In the rows, 128 means zero.
Known rows, with every way that one mark hangs from another:
q337[q632 q710[q568]]: [161 127 169 118 128  94  88 169 150 134  99 154 113 121 119 124  99  81
 155 135 135 114]
q632[q568[q223 q631[q219] q710]]: [ 80 154 104  92 187 172 118  84 109 152 114 162 142 138 176  96 163 106
 178  92 118  87]
q337[q632 q710[q568[q223 q631]]]: [107 157 146  99 115 136  90 143 157 143 138 162 141 159 127  79 115 100
 179  95 155  95]
q632[q337[q710] q568[q223]]: [ 97 122 115 148 141  99 150 123 149 153  91 104  95 167 113 113 138  56
 147 139 129 114]
q631[q219 q568]: [ 56  99 164 130 172 170  97  92 144 123 141  97 145 135 148 122 111 134
 144 130 171 129]
q219[q631]: [ 66 146 138 126 128 138 113 128 155 147 128 129 129 123 159 131 110 122
 152 139 148 111]
q219[q631[q568[q223 q710]]]: [  8 140 117 158 146 136 117 102 177 139 150 118 169 120 196 156 131 126
 157 101 140 115]
q632[q337[q710] q568[q223 q631]]: [ 65 150 116 117 141 120 132 105 139 154  98 122 111 184 120  83 138  62
 153 141 148 101]
q337[q632[q568] q710]: [167 141 138 122 129 104 102 160 139 132  78 141 116 124 132 105 102  90
 143 144 115 111]
q568[q223 q631 q710]: [ 94 168  94 115 136 140 131 103 133 143 137 159 162 144 164 121 158 125
 146  95 120  96]
q323[q632[q337[q710[q568]]]]: [122  95 181 143 155  60  91 162 115 170  76  81  56 152 126 143 102  57
 124 184 165 139]
q631[q219 q568[q710[q337[q632]]]]: [ 70  97 205 141 200 133  84 124 164 129  57  98 131 130 169 160 117 121
 139 154 181 116]
q632[q337 q568[q223 q631[q219]]]: [ 40 131 135 101 179 179 122  81 114 167 106 110 110 185 133  72 155  78
 169 110 169  77]
q323[q632 q710[q568]]: [141  58 149 126 141  94  88 145  77 162 120  64  80 134 147 139 108 129
 103 134 160 162]
q710[q337[q632[q568[q223 q631]]]]: [ 97 137 138  89 142 160 135 128 115 138  95 121 132 163 113  78 148 112
 155 108 160  88]
q710[q568[q223]]: [116 118 118 120 129 140 140 128 119 137 157 131 130 128 109 112 152 115
 162  77 122 119]
q323[q632]: [127 106 136 133 137 113 108 157 106 147 128  97 114 143 159 120 112 133
 103 139 146 139]
q219[q631[q568]]: [ 21 131 149 145 137 144 101 104 163 124 145  99 155 123 160 133 104 131
 145 144 164 127]
q323[q632[q568]]: [141 102 122 120 150 119 116 143  75 148 108  97 100 123 145 111 125 107
 114 140 122 136]
q710[q337[q632] q568[q223 q631]]: [ 97 134 166  90 136 150 121 140 124 136 109 121 128 156 102  94 148 108
 172 104 177  87]
q568[q223 q631 q710[q337]]: [ 85 145 131 118 155 131 149 107 137 135  97 130 146 152 139 138 170 124
 144 130 144 110]

Rows:
[118  48 171 143 155  67  84 142  83 178  88  29  49 161 137 146 114  96
  94 155 186 156]
q323[q632[q337] q710[q568]]
[124 178  98  98 143 136 118 122 114 148 101 175 153 128 169  93 161 106
 157  78 103  81]
q337[q632[q568[q223 q631 q710]]]
[102 146 154  72 163 185  77 110 106 143  98 149 129 147 158  62 122 114
 166 113 156  75]
q337[q632[q568[q631[q219]]]]
[ 57 133 151 106 193 167 127 103 153 151  97 127 131 168 160 132 159 119
 164 131 173  97]
q568[q223 q631[q219] q710[q337]]
[ 72 112 157 158 158 118 123 136 170 121  93  97 153 139 161 158 141 120
 130 118 158 119]
q631[q568[q223 q710[q337[q632]]]]
[ 27  97 142 136 165 186 107  89 166 129 173  98 156 168 151 111 126 136
 152  89 170 123]
q631[q219 q568[q223]]
[ 61 129 144  80 158 192 110  90 121 148 170 145 135 161 133  82 151 115
 190  80 167  86]
q710[q568[q223 q631[q219]]]
[ 76 129 176 102 194 149 109  98 129 144  66 126 118 141 156 139 145 115
 156 166 174 105]
q568[q631[q219] q710[q337]]
[ 67 141 152 116 135 113 121 110 144 149 116 122 105 178 102 100 138  62
 168 132 164 100]
q632[q337[q710[q568[q223 q631]]]]
[110 145 155 114 162 112 132 109 117 132  67 130 126 130 134 152 150 116
 136 173 142 115]
q568[q631 q710[q337]]
[115 117 124 129 125 116 129 139 154 137 147 141 122 144 106 124 129  87
 165 108 124 121]
q337[q710[q568[q223]]]
[122 115 173 140 148  76 117 137 136 149  85 111  75 142  96 146 118  56
 147 177 143 124]
q632[q337[q710[q568]]]
[ 65 138 160 105 183 135  92  91 127 158  65 114  85 175 133  85 116  58
 167 178 171  95]
q632[q337[q710] q568[q631[q219]]]
[ 95 120 146 147 133  90 136 136 155 154 110 114  91 161 100 132 133  56
 159 136 147 116]
q632[q337[q710[q568[q223]]]]
[ 94 147 121  91 127 160 132 104 110 132 168 149 145 140 110  86 158 113
 169  88 138 102]
q710[q568[q223 q631]]
[144 110 158 118 151 123 129 154 108 132  54 105 101 119 107 123 134 102
 138 148 141 112]
q710[q337[q632[q568]]]
[107 112 109 152 176  82 134 141  90 183  71  84  85 146 174 141 162  70
 117 131 117 121]
q323[q632[q337 q568[q223 q710]]]
[102 101 145 126 147 136 162 135 127 135 116 105 112 138  79 136 169 103
 161 123 142 123]
q710[q337 q568[q223]]
[ 30  86 159 151 203 159 125  98 168 132 106  89 144 148 159 164 148 120
 149 132 173 121]
q631[q219 q568[q223 q710[q337]]]
[ 97  40 125 136 166 110 134 147  93 168  89  23  85 170 135 131 135 125
  95 133 174 160]
q323[q632[q568[q223]] q710[q337]]
[140  64 188 121 139  99 101 157 115 144  70  66  87 132 104 148 116 117
 124 144 183 137]
q323[q710[q337[q632] q568]]
[ 93 144 114 105 168 133 164 102 101 136  83 132 131 130 127 123 181  98
 154 132 118 103]
q632[q568[q223 q631 q710[q337]]]
[143  62 118 126 154 101  97 138  70 164  97  54  83 138 157 120 111 132
  91 137 142 158]
q323[q632[q568] q710]
[109 162 111  99 120 142 104 138 149 140 111 161 143 165 141  62 115  98
 163 102 136  91]
q337[q632[q568[q223 q631]] q710]
[111 134  97 153 162  97 154 115 104 162  80 116 102 129 143 142 175  69
 140 120  97 106]
q632[q337 q568[q223 q710]]
